Known rows, with every step that occurs:
pozu > runu > kebe > ripu > zegum: [-0.62 -0.72 -1.66  0.75 -0.05 -2.23  1.62  0.26  0.22  1.15 -0.32 -1.61
 -0.52 -1.92 -1.11 -0.14  1.29  0.29]
popa > zegum > ripu > kebe: [ 2.26 -0.36  1.75 -1.76  1.82  0.00 -0.90 -0.92 -1.18 -2.00  1.85  2.89
 -2.55  1.20  1.62  1.91  5.12 -2.04]
kebe > ripu > zegum > popa > pozu: [-0.58 -0.14  0.07 -2.13 -1.17  3.45  1.94 -0.45  0.97  1.34  2.42 -1.03
  3.32  0.43 -0.04 -0.62 -0.78  1.08]
pozu > popa > zegum > ripu > kebe: [ 2.59  0.16  1.80 -0.75  1.53 -0.43 -2.18 -0.53 -1.47 -3.42  0.45  2.75
 -2.35  1.85  2.44  2.45  3.03 -1.29]
zegum > ripu > kebe > runu > pozu > popa: [-0.55  0.66  2.69  1.56  1.74 -1.05 -1.23  2.87 -0.15 -0.81 -0.91 -1.25
 -1.65  1.78 -0.72  1.08 -2.44  0.03]
runu > pozu > popa > zegum > ripu: [ 2.21  1.16 -0.15 -0.26  1.49 -0.13 -4.25 -1.52 -1.33 -2.52  0.33  1.42
 -2.69  2.52  0.75  0.14  1.77 -2.31]
vavoku > kebe > runu > pozu > popa: [ 0.09  1.02 -1.21  1.88 -0.45 -0.69 -1.23  2.05  0.09 -0.51 -3.50  1.29
  1.47 -0.84 -0.17 -1.09 -4.02  2.95]
ripu > zegum: [ 0.42 -1.09  0.17  2.01 -0.96 -0.59  0.34 -0.18  0.46  0.82  0.24  0.69
  0.53 -1.71 -0.88  0.89 -0.49 -0.24]
pozu > runu > kebe > ripu > zegum > popa: [-0.96  1.05 -1.40  0.07 -1.29 -0.69  2.66 -0.80  0.54 -0.08  0.03 -3.18
 -0.58 -0.71 -0.05 -0.76  0.56  0.01]
kebe > runu > pozu > popa: [-1.01  0.61 -1.12  2.81  0.15 -1.49 -1.64  1.66 -0.24  0.83 -2.91 -1.01
  0.35 -0.78 -1.52 -0.20 -5.58  0.76]
pozu > popa > zegum > ripu: [ 3.25  0.39 -1.66 -1.31  1.20 -0.02 -3.50 -1.75 -0.72 -4.30 -0.71  2.60
 -1.58  0.19  2.39  1.00  2.13 -2.16]
ripu > zegum > popa > pozu: [ 0.19 -0.69  1.19  0.21 -2.50  2.71  0.56 -2.09  0.54  0.63  2.07  0.18
  2.05  0.22  0.66 -0.56 -1.09  0.03]
runu > kebe > ripu: [-2.21 -0.77 -0.95 -0.37  0.72 -1.86  0.51  0.14  0.89  1.46 -2.49  0.16
  0.11 -2.09 -0.36 -0.93  0.69 -0.27]
kebe > ripu > zegum: [-0.33 -0.62 -0.98 -0.43  0.27  0.09  1.71  1.35  0.99  1.51  0.59 -0.59
  1.91 -1.54 -1.65  0.71 -0.09  0.73]
zegum > ripu > kebe: [ 0.66 -0.76  2.10 -0.12  1.26 -0.05 -0.55  0.75  1.09 -1.90 -0.40  1.23
 -1.69  0.07  0.62  1.79  2.21 -1.69]
ripu > zegum > popa: [ 0.16  0.53  0.35  1.39 -2.25  0.92  1.36 -1.41  0.89 -0.21  0.62 -0.82
  0.46 -0.37  0.18  0.32 -1.25 -0.45]
runu > pozu > popa: [-0.63  0.52 -0.24  3.22 -0.40 -1.09 -2.96  0.19  0.23  0.20 -2.71  0.39
 -0.57  0.44 -0.96 -0.09 -3.57 -0.50]

Rows:
[ 1.57  0.54 -2.54 -2.91 -2.00  3.99  2.31 -0.17  1.24 -1.47  1.42  0.24
  3.74 -0.12  1.24 -1.17  0.92  2.82]	vavoku > kebe > ripu > zegum > popa > pozu > runu
[-1.98 -0.18  2.20  2.42  0.84 -1.49  0.86  2.61 -0.72  3.12 -0.47 -0.66
 -0.59  0.24 -2.32  0.63 -2.57  0.82]	ripu > kebe > runu > pozu
[ 1.86  1.24 -1.08 -0.69  2.01 -0.53 -2.80 -0.05 -1.70 -2.00  0.13  0.17
 -1.72  1.36  0.24 -0.07 -0.17 -1.18]	kebe > runu > pozu > popa > zegum > ripu
[-2.11  0.60  1.11 -0.18 -1.12 -0.35  2.84 -0.78  0.76  1.28  0.59 -2.15
  0.11 -0.03  0.01 -0.94  0.41  0.37]	runu > kebe > ripu > zegum > popa
[ 0.21 -0.65  1.31 -0.46  1.76 -0.54  0.76  2.19  0.68 -1.24 -0.65  0.05
 -0.64 -1.07  0.15  1.49  0.14 -0.54]	zegum > ripu > kebe > runu
[ 0.28  0.08 -2.85 -2.15  0.31  1.01  0.96  1.42  1.78 -0.94 -2.50  2.55
  2.71 -2.26  0.28 -0.61  0.99  2.07]	vavoku > kebe > ripu
[-1.97 -0.61  1.97 -1.25 -1.36  1.34  2.11 -1.51  0.34  2.28  2.10 -1.05
  1.71  0.59  0.53 -1.75  0.52  0.90]	runu > kebe > ripu > zegum > popa > pozu
[-1.73 -1.11  0.81  0.50  0.18 -1.87  1.79  0.31  0.38  2.43  0.22 -0.60
  0.14 -1.33 -0.98 -0.44  1.17  0.64]	runu > kebe > ripu > zegum
[ 1.00  1.02 -0.67  1.56  0.26 -1.00 -3.39 -1.33 -2.19  0.07 -0.54  1.99
 -1.47  1.44  0.00  0.09 -0.64 -0.84]	runu > pozu > popa > zegum
[ 0.00 -0.90  0.43  1.25 -2.81  0.40  0.51 -3.13 -0.14  0.32  1.25 -0.81
 -0.30 -0.30  1.25 -1.40  0.26 -0.40]	ripu > zegum > popa > pozu > runu > kebe
[-1.32 -0.04 -2.47 -2.05 -1.12  1.18  0.63 -1.75  0.70  0.04 -1.06 -1.21
  0.81 -0.80  1.04 -2.13  0.24 -0.39]	zegum > popa > pozu > runu > kebe > ripu
[ 0.59  0.18 -2.49 -2.11 -1.55  3.22  1.87 -0.58  0.80  0.02  1.87 -1.93
  2.56 -0.12 -0.12 -0.47 -0.59  0.62]	kebe > ripu > zegum > popa > pozu > runu
[-0.60  1.07 -0.71 -1.13 -1.02  1.73  2.64  0.19  1.33  0.36  1.00 -2.15
  1.90 -0.16 -0.67  0.20 -0.83  0.58]	kebe > ripu > zegum > popa
[-1.70  0.38  2.26  3.34  0.48 -1.81 -0.55  2.92 -1.03  1.83 -1.92 -0.85
 -0.55  0.67 -1.44  1.13 -4.87  1.66]	ripu > kebe > runu > pozu > popa
[-0.57 -1.99 -0.87 -0.50 -0.29 -0.48  0.87 -0.40 -0.13  1.98  1.20 -0.52
  1.04 -1.38 -0.64 -1.10  1.38  0.73]	popa > pozu > runu > kebe > ripu > zegum
[ 0.93  0.49  2.27 -0.99  2.66 -0.61 -0.45  0.86 -2.20  0.29  2.74  0.46
 -2.82  2.28 -0.44  0.80  2.72 -0.87]	popa > zegum > ripu > kebe > runu > pozu
[-0.91 -1.75 -2.84 -1.36  0.23 -0.35 -0.25 -0.65  0.29  1.07 -1.43  0.28
  0.94 -2.09  0.07 -1.56  0.96 -0.12]	popa > pozu > runu > kebe > ripu
[ 1.46  0.93  3.17  0.22  1.75 -0.50 -3.00 -0.22 -1.99 -1.65  1.60  1.66
 -3.50  4.01  0.85  1.52  2.66 -1.49]	runu > pozu > popa > zegum > ripu > kebe
